Known rows, with every way that one mark hangs from another
A{D P S{R}}: [-20 -19  -6   5 -17   6  26 -15  -5  -8  10 -10   6 -11  -2   8  24   0
  44]
D{P{A} S{R}}: [ 13 -32 -11 -40   9 -34  -6 -24  -8   7  10  14  10  -8  51 -26  32   2
 -20]
Z{D P{A}}: [ -4 -18 -22  17  -2  -5  10 -55   8 -45  41  33 -11  15  25 -18   2  -9
 -29]
R{A{S} P}: [ 13 -19 -25  -8  -9  -8  18 -32  21  13   4 -14 -16  27  14   1  12 -36
   8]
A{D P S}: [-11 -21  -9  20 -17  18  31 -22   6 -16  11 -26 -12   0 -10  16  10  -4
  44]
Z{S{P R{D}}}: [ -6 -33 -10 -23  -6 -19   6  -2 -18 -17  32  17  24   0  12  13  14   8
 -15]
R{A D P}: [-10 -20 -39   1  -1 -26   8  -3  49  -5  -7 -10 -18  32  31  13 -10 -36
  -1]
P{A}: [ 10 -21  -1  12  14 -11  -8 -33  20 -16 -11  -6 -13   0  10 -11  -9   1
 -25]
D{S{P{A} R}}: [ 22 -37  -1 -24   3 -24  -5 -22 -21 -13  17  16  22 -15  43  -3  11 -10
 -29]
R{D}: [-23 -15   3  17   6 -25  -2  -1  30 -18  -3 -10   3  22   5   6 -17   0
  -7]
D{S}: [  1 -32   7  -2  14 -22   0 -22   7 -14   8  -2   1   7  15  -2   9  -7
  -6]
D{S{P}}: [ 24 -34   4  -4   2 -16  11 -19  -8 -19  27   1   7   3  30  12   1 -17
 -20]
Z{D S}: [-28 -44 -25  -5   5  -8 -10 -43  -9 -37  45  18 -12   5 -12  -2  23   9
  -1]
Z{D P}: [-13 -11 -11  21  -2 -10  24 -42  12 -41  52  34  -6  24  19 -10   7 -13
 -19]
Z{D P S}: [-18 -31 -28   1  -7   1  21 -47  -8 -47  67  39  -5  22   4  -6  27   3
 -11]
S{R{A}}: [ -7  -7  -8  -7  11 -36   7  -1  14   5 -14  25  16  -7  21 -15  24  -1
   3]
R{D{P{A{S}}}}: [ -5 -19 -11  -8  -7 -19  -4 -17  14  -2   2 -17   1  21  18 -12  -4   6
  -9]
S{D{P{A}} R}: [ -7 -10 -24  -4  15 -37  -4 -13 -10   7   3  27  11  -9  32 -31  15  -1
   0]
Z{D P{A} S{R}}: [-19 -36 -36 -20  -5  -7   1 -52 -22 -42  55  54   8   1  19 -22  36  10
 -22]
Z{P{A{D S}}}: [  0 -14 -13  16 -13  15  22 -43   7 -27  17   7  -4   8   6 -15   2  -3
  -7]
S{R{D}}: [-31 -12   9  -3   9 -40  -6   5  16  -6  -3  11  24   6  15  -5   4   4
  -7]

Rows
[ -1 -27 -44  12  -1  -6  26  -2  23 -22 -12   1 -20 -11  26  11  17 -12
  40] | R{A{D{S} P}}
[  4 -23 -12  12   3  -3 -14 -45 -12  -9  -6 -11   0   3  -7 -22  -6   1
   4] | P{A{S{D}}}
[  5 -26 -11 -18   8 -33  12  -3   1  -4  -4  17  14  -5  38  -4  32  -8
  13] | D{S{R{A{P}}}}
[  1 -13 -26   6 -18 -13  25   3  18  -5 -16 -16   4  25  13   8   5  -4
  38] | R{A{P S} D}
[-13 -19 -25   3  18 -30 -11 -24   2  -2   4  17   0   0  27 -12  -1 -28
  -7] | S{D R{P{A}}}
[  9 -12  -3  25  -8   0  32 -20 -11  -4  11 -16   0  20  -3   5   5  -9
  39] | A{P S{D}}
[-10 -38 -20   9  -1  -1   5 -18   1 -32  22  -1  -6 -18  15  14  -2 -13
   4] | A{D{S{P}}}
[-15 -23  -6  -5 -21   4   9 -23 -24 -10  27   1  21 -20  -2   2  12  -5
  16] | A{D S{P R}}
[-16 -38 -34 -15  12 -16 -10 -27 -13  -9  19  18  -1  -1   7  -6  19  -8
  -1] | Z{S{D R{P{A}}}}
[ -7 -49 -33 -27  -6 -11 -15 -43 -38 -36  54  36   9 -17  16  -3  24   6
 -23] | Z{D S{P{A} R}}
[ -6 -32 -25   9   7   2  -3 -40  36 -17   7 -16 -37   4  18   9 -13 -32
 -20] | R{P{A{D}}}
[-14 -11 -41   1  14 -37   5  -7   8   7  -2  27   3   3  31 -11  12 -33
  16] | S{D R{A P}}
[-11 -28 -10 -13   2 -33   0  -2  17  -7  12  -7   4  22  32  -2   4  -2
  -5] | R{D{P S}}
[  8 -11  20  -4 -11 -10  32 -16  -8   7  10  -9  17  11   8   3  25  -1
  21] | A{P S{R}}
[  5 -29 -36  -7  -7 -28   4   6   9 -19  -3   4  11   9  38   9  -3 -13
   5] | R{A D{S{P}}}
[-37 -41 -22 -21   6 -21 -16 -36 -20 -28  44  34   7  -5  -3  -9  37  13
   0] | Z{D S{R}}
[ -3 -11 -32 -14 -17 -24  12  -4  13  12  -7  -9   8  25  18 -14  14   1
  23] | R{A{S} D{P}}
[ -4 -42 -30 -17   5 -22 -16 -50  -6 -24  37  15 -15   1  36 -20  19  -5
 -15] | Z{D{P{A} S}}
[  8  -9 -35   3  -5 -17  16 -19  -4  12  -5   3   2  11   8 -23  19  -5
  33] | R{A{S{D{P}}}}
[ 23 -35 -14 -24   8 -22  -1 -31   2  -1  11  -2  -9   3  42 -18  18  -2
 -21] | D{P{A} S}
[ -5 -25  -9  11 -21  16  14 -30 -14 -18  28 -16   3  -9 -11  10  -2  -9
  15] | A{D S{P}}
[-12 -41 -25   6  10  -1 -19 -35  12 -30  -8  -6 -17 -21  10  -8  -3   0
  -3] | P{A{D{S}}}
[ -6 -17 -14  -1   2 -25  -3  -9  27  -8  -1 -10  -5  18  26  -7  -9   3
 -18] | R{D{P{A}}}
[  4 -22   6 -12   0 -11 -14 -41 -10   1  -7  -4  13  -4   2 -23  10   8
 -11] | P{A{S{R}}}
[ -1 -17 -36  14 -15   7  32 -12  13 -10 -11 -11 -14  -4   3   6  18  -6
  51] | R{A{D P S}}
[-12 -31 -17   9  -5  11 -14 -46   1 -18  -7 -18 -11 -13 -12 -13  -2   6
   7] | P{A{D S}}
[ 13 -29 -23 -26  -4 -16  16  -7 -20  -8  23  27  17 -10  17   5  30   4
  -6] | Z{S{P R{A}}}
